Each row was made from one walk, in order. Every step used is in the known rows, and no mark comes twice. Write each row's walk.
Known rows:
folin-libim-subam: [-2.73 -1.14 -0.07  0.45  0.40  0.63 -0.49  0.62  1.31 -0.08 -0.16 -1.27
 -0.32  1.09  4.01  0.92  1.01 -0.20  0.32 -0.14 -0.37 -1.76]
subam-libim: [-3.64 -1.08  1.64  0.56  0.60  0.88  1.45  1.72 -4.82 -0.66  0.98 -0.32
  0.38 -0.04  4.41 -1.21 -2.13  0.05 -0.51  1.29  0.31 -0.49]
binu-zati: [-1.11 -1.36  1.00  0.51  1.72 -2.06  0.22 -0.84 -3.13  0.17 -0.15 -1.04
 -0.87 -0.36 -2.56  1.03  0.24  1.85  1.79  0.82  0.01  1.45]
mukidan-folin-libim: [ 2.41  0.86  0.39  0.71 -0.50 -1.51  1.39 -0.60 -4.33 -0.01 -0.45  0.63
  0.00 -1.12  1.33  2.67 -2.09 -1.90 -0.62 -0.24 -0.35  0.81]
tadub-binu-zati-munir: [-1.50  1.45  1.86  0.17  0.70 -0.91 -1.56 -0.14  0.79 -0.18 -0.41  0.12
 -0.60 -0.68 -1.54 -0.13  0.58 -0.28  3.12 -2.11  0.02  0.60]
folin-binu-zati-munir: [ 0.84  0.59  1.82 -0.17  0.01  1.15 -0.39 -0.02  2.48 -0.98 -1.03 -0.78
 -1.34 -0.94 -1.78  0.10 -1.68  0.21  1.88 -1.94 -1.22 -0.08]
repidu-mukidan-folin: [ 1.08 -0.02 -0.81 -0.42 -1.70 -0.13  2.08  0.73 -4.01  0.46  2.70  0.76
  2.75  0.36 -1.73 -0.58 -1.69 -0.46 -0.59 -0.02  1.00  1.73]
repidu-mukidan-folin-binu-zati-munir: [ 1.79  0.76  1.00 -0.47 -0.60  1.66  0.04  0.45  1.77 -0.94 -0.61 -0.10
 -0.78 -0.87 -2.56 -0.40 -1.93  0.59  1.37 -2.40 -0.32 -0.47]
libim-folin: [-2.11 -0.78  0.54 -0.28  1.20 -3.81 -0.64 -0.49  0.58  1.52  0.13 -0.79
 -0.51  1.57 -1.03  1.70 -0.23  0.67 -0.92  0.84  0.88 -1.40]
munir-tadub-binu-folin-libim-subam-repidu-mukidan: [-2.02 -0.44 -2.71 -0.79 -1.28  0.62 -0.66 -0.23 -0.50  0.57 -0.35  1.39
  0.35  0.70  0.53 -0.90  2.89  2.05 -1.40  0.52  0.55 -2.98]
binu-zati-munir: [-0.49  0.87  2.52  0.04  0.33 -0.02 -0.61 -0.54 -0.15 -1.53 -0.25 -0.48
 -0.87 -0.88 -1.70  0.17 -0.82  0.13  2.85 -1.40 -0.93  1.42]
zati-binu-folin: [ 3.79  1.34 -0.07  1.08 -0.08 -1.36 -0.09 -1.14 -0.94 -0.52  1.40  0.07
  0.93 -0.32 -3.22 -0.77  0.99 -2.14  0.21 -0.63  0.54  5.52]
zati-munir: [-0.66  1.55  2.34 -0.23 -1.08  0.38 -0.45 -0.21  0.58 -1.42  0.91 -0.47
  0.66 -0.29  0.18 -0.17 -1.43 -1.93  1.95 -1.24 -1.48  1.61]
munir-tadub-binu-folin: [ 1.31  0.89 -1.90  0.74  1.91 -1.86 -0.56 -0.99  1.22  2.51  0.89  0.98
  1.17 -0.05 -2.32 -0.56  2.28 -1.75  1.24  1.02  1.65  4.03]
subam-repidu-mukidan-folin-binu: [ 2.32 -1.01 -1.40 -0.88 -2.55  2.32  2.21  1.08  1.05  1.22 -0.10  0.14
  1.24 -0.15 -0.51 -0.40 -2.44  0.12 -2.56 -0.50 -1.46 -1.58]
mukidan-folin-binu-zati-munir-tadub: [ 2.53  2.28  0.66 -0.82  0.75  2.17  0.69 -0.31  3.48 -0.26  0.59 -0.25
 -0.21 -0.73 -2.57 -0.24 -3.08 -0.61  1.87  0.40 -0.23  1.26]
munir-zati-binu-folin-libim-subam: [ 0.66 -0.86 -0.89  1.42  0.68  0.04 -1.24  0.02  2.34 -0.83 -0.03 -0.74
 -0.58  0.13  1.85  0.32  1.88 -0.60 -0.78 -0.34  1.26 -0.09]
mukidan-folin-binu: [ 2.76 -0.73 -0.49 -0.28 -1.46  1.74  2.24  1.11  1.92  1.53  0.37 -0.71
  1.32 -0.22 -0.23  0.14 -3.36 -1.38 -1.41 -0.43 -1.45  0.09]
mukidan-folin: [ 0.64  0.07  1.02  0.11 -0.81 -0.38  2.57  0.31 -3.96  0.55  2.12  0.25
  2.63 -0.26 -0.21  0.17 -1.73 -1.57  0.50  0.54 -1.00  3.99]
repidu-subam-libim-folin-binu: [ 0.99 -2.06 -0.28 -0.78  0.63  0.31  0.18  1.96  2.39  0.68 -1.71 -0.86
 -1.57  1.71  1.48  0.31 -2.76  1.13 -2.66 -0.39  1.14 -4.47]
libim-subam: [-4.44 -1.80  0.30  0.09  0.23  1.19 -0.11  1.17  1.98  0.26  1.52 -1.80
  1.22  1.85  3.01 -0.79  1.35  0.11  1.10  0.56 -0.75  0.06]
binu-folin-mukidan: [ 1.38 -0.16  0.99 -0.44  0.41 -1.99  0.39  0.18  3.04  2.36  0.63 -0.16
  1.41 -1.92 -2.15 -0.06  2.26 -2.53  0.13  1.14 -2.52  2.98]

Which walk is each row?
[-4.71 -1.58  1.24 -0.15 -1.30  1.08  0.71 -0.73 -2.18 -0.67 -2.10  0.20
 -0.28 -0.27  5.17  0.72  2.75  1.46 -0.53  1.26 -4.82 -1.30] -> folin-libim-subam-repidu
[ 0.88  1.60  0.01 -1.34 -0.08  3.57  0.63  0.03  3.91 -0.44  0.05  0.19
 -0.29 -0.32 -1.49 -1.07 -1.50  1.07  1.25  0.35 -0.71 -0.53] -> libim-subam-repidu-mukidan-folin-binu-zati-munir-tadub
[ 3.26  1.50  0.59  1.47 -1.40 -2.99 -1.90 -0.67 -0.59 -1.81  2.76 -0.87
  1.24 -0.70 -2.81 -0.47 -0.95 -2.62 -2.11 -0.35  2.48  1.70] -> munir-zati-binu
[ 1.50  1.50 -1.35  0.60  1.62 -1.26 -0.87 -0.95  2.16  1.94  0.68  1.16
  0.97 -0.29 -2.26 -0.83  2.09 -2.01  1.80  0.26  1.31  4.03] -> zati-munir-tadub-binu-folin
[ 0.93  2.42  1.07 -0.70  1.18  0.95 -0.12 -0.94  2.19 -0.63  0.94 -0.48
 -0.35 -0.43 -2.39 -0.07 -2.11 -0.48  2.47  1.00  0.05  1.54] -> binu-zati-munir-tadub
[-1.08 -1.92  1.87 -0.28  0.94  0.29  0.81  2.48 -7.68 -2.75  0.11  0.17
 -0.17  1.71  4.81 -1.33 -1.79  0.65  0.16  0.81  2.00  0.02] -> repidu-subam-libim
[ 5.14  0.50 -0.64  1.83  0.17 -2.34 -0.78 -1.47 -0.45 -0.99  1.64  0.11
  0.82 -1.14 -3.95 -0.70  1.01 -2.07 -1.17  0.22  2.09  5.16] -> munir-zati-binu-folin
[ 4.66  1.76 -0.33  1.33  0.02 -2.17 -0.45 -1.64 -2.31 -0.76 -0.95  0.49
 -1.17 -1.20 -0.74  2.03 -0.13 -2.29 -0.83 -1.08  0.71  1.83] -> zati-binu-folin-libim
[-1.83 -0.89  0.03  0.46  0.12  1.23  0.57  1.00  0.59  0.04  0.15 -0.66
  0.31  0.75  3.87  0.74  0.58 -0.43  0.33 -0.37 -0.55 -0.67] -> mukidan-folin-libim-subam
[-0.28 -1.67 -0.40 -0.35  0.47  0.62  0.54  1.59  3.84  1.74 -1.32 -1.12
 -1.33  0.85  1.28  0.36 -2.99  0.83 -2.96 -0.16  0.35 -4.80] -> subam-libim-folin-binu
[-3.71 -0.67  0.01 -0.05 -0.27  0.96  0.18 -0.94 -0.36  0.39 -2.27  1.05
 -0.33 -0.37  4.16  0.27  3.84  1.15 -0.17  1.36 -3.65 -0.56] -> munir-tadub-binu-folin-libim-subam-repidu
[-0.08 -1.02 -2.15 -0.03 -2.15  0.06 -0.92 -0.49 -1.45 -1.27 -0.03  0.98
  0.15 -0.02 -0.34 -0.91  2.37  1.90 -2.89  0.12  0.97 -2.41] -> munir-zati-binu-folin-libim-subam-repidu-mukidan
[-1.86 -1.26  0.58  0.73 -1.16  0.47 -0.04 -1.20 -1.30 -1.45 -1.91  0.61
 -0.50 -1.07  3.31  0.28  3.34  1.05 -1.67  0.99 -3.27 -0.10] -> munir-zati-binu-folin-libim-subam-repidu
[-1.01 -0.44 -1.67 -0.54 -2.34  0.66 -0.47 -0.25 -1.88 -0.89 -0.17  0.94
  0.24  0.54  0.22 -0.97  2.34  1.84 -1.98 -0.46  0.01 -2.22] -> zati-binu-folin-libim-subam-repidu-mukidan
[-1.78  0.22 -2.16 -0.94 -1.54  1.28 -0.95 -0.19  0.39  0.04 -0.57  1.58
  0.12  0.48  0.52 -1.19  2.69  1.72 -0.90 -0.26  0.28 -3.00] -> zati-munir-tadub-binu-folin-libim-subam-repidu-mukidan
[ 3.33  0.26 -0.67  1.20  0.77 -2.12  0.12 -1.80 -2.72 -0.09 -1.41  0.48
 -1.26 -1.19  0.14  2.57 -0.04 -1.47 -0.57  0.22  0.26  1.68] -> binu-folin-libim
[-1.63  0.34 -0.37  0.33  2.66 -2.59 -1.09 -0.52 -0.39  2.17 -0.03 -0.10
 -0.55 -0.08 -3.01  0.45  1.42  1.08  2.35  0.62  1.78  0.29] -> munir-tadub-binu-zati
[-1.60 -0.92 -0.87  0.20 -0.33  1.36  0.33  1.18  0.46  0.02  0.42 -0.40
  0.38  1.05  3.11  0.33  0.57  0.13 -0.26 -0.68  0.48 -1.75] -> repidu-mukidan-folin-libim-subam
[-1.85  3.00 -0.42 -0.25  0.71 -1.36 -1.93  0.15  2.99  2.44  1.38  0.62
  1.45  0.52 -0.45 -0.65  0.65 -2.59  2.13 -0.34  1.46  0.03] -> zati-munir-tadub-binu
[-3.04 -1.32 -1.48 -0.89 -2.26  0.65 -0.13  0.00 -2.40 -0.48 -0.25  0.57
  0.36  0.80  1.56 -0.44  1.78  2.37 -1.76  0.41 -0.66 -3.53] -> folin-libim-subam-repidu-mukidan
[ 0.74  1.81  0.82 -0.85  1.75  1.85  0.00  0.09  4.01 -0.25 -0.25 -0.39
 -1.60 -0.26 -1.37 -0.28 -3.14  0.60  0.98  0.58  0.82 -1.33] -> subam-libim-folin-binu-zati-munir-tadub
[ 0.92 -2.57  0.30 -0.24  2.45 -0.88  0.00  0.95 -0.34  0.10 -2.60 -0.86
 -2.97  0.79 -1.57  0.91 -1.14  3.49 -0.34 -0.22  1.65 -2.73] -> repidu-subam-libim-folin-binu-zati
[-2.64 -1.09 -2.38 -0.53 -1.61  0.08 -0.69 -0.06 -1.60  0.53 -0.62  1.36
  0.36  0.68  0.96 -0.81  3.29  2.11 -1.53 -0.08  0.17 -2.96] -> tadub-binu-folin-libim-subam-repidu-mukidan
[ 2.08  1.36  0.90 -1.25  1.92  1.54 -0.28  0.48  2.60 -1.23 -0.67 -0.14
 -1.86  0.61 -1.20 -0.37 -2.89  0.89  1.32  0.34  1.58 -1.07] -> repidu-subam-libim-folin-binu-zati-munir-tadub
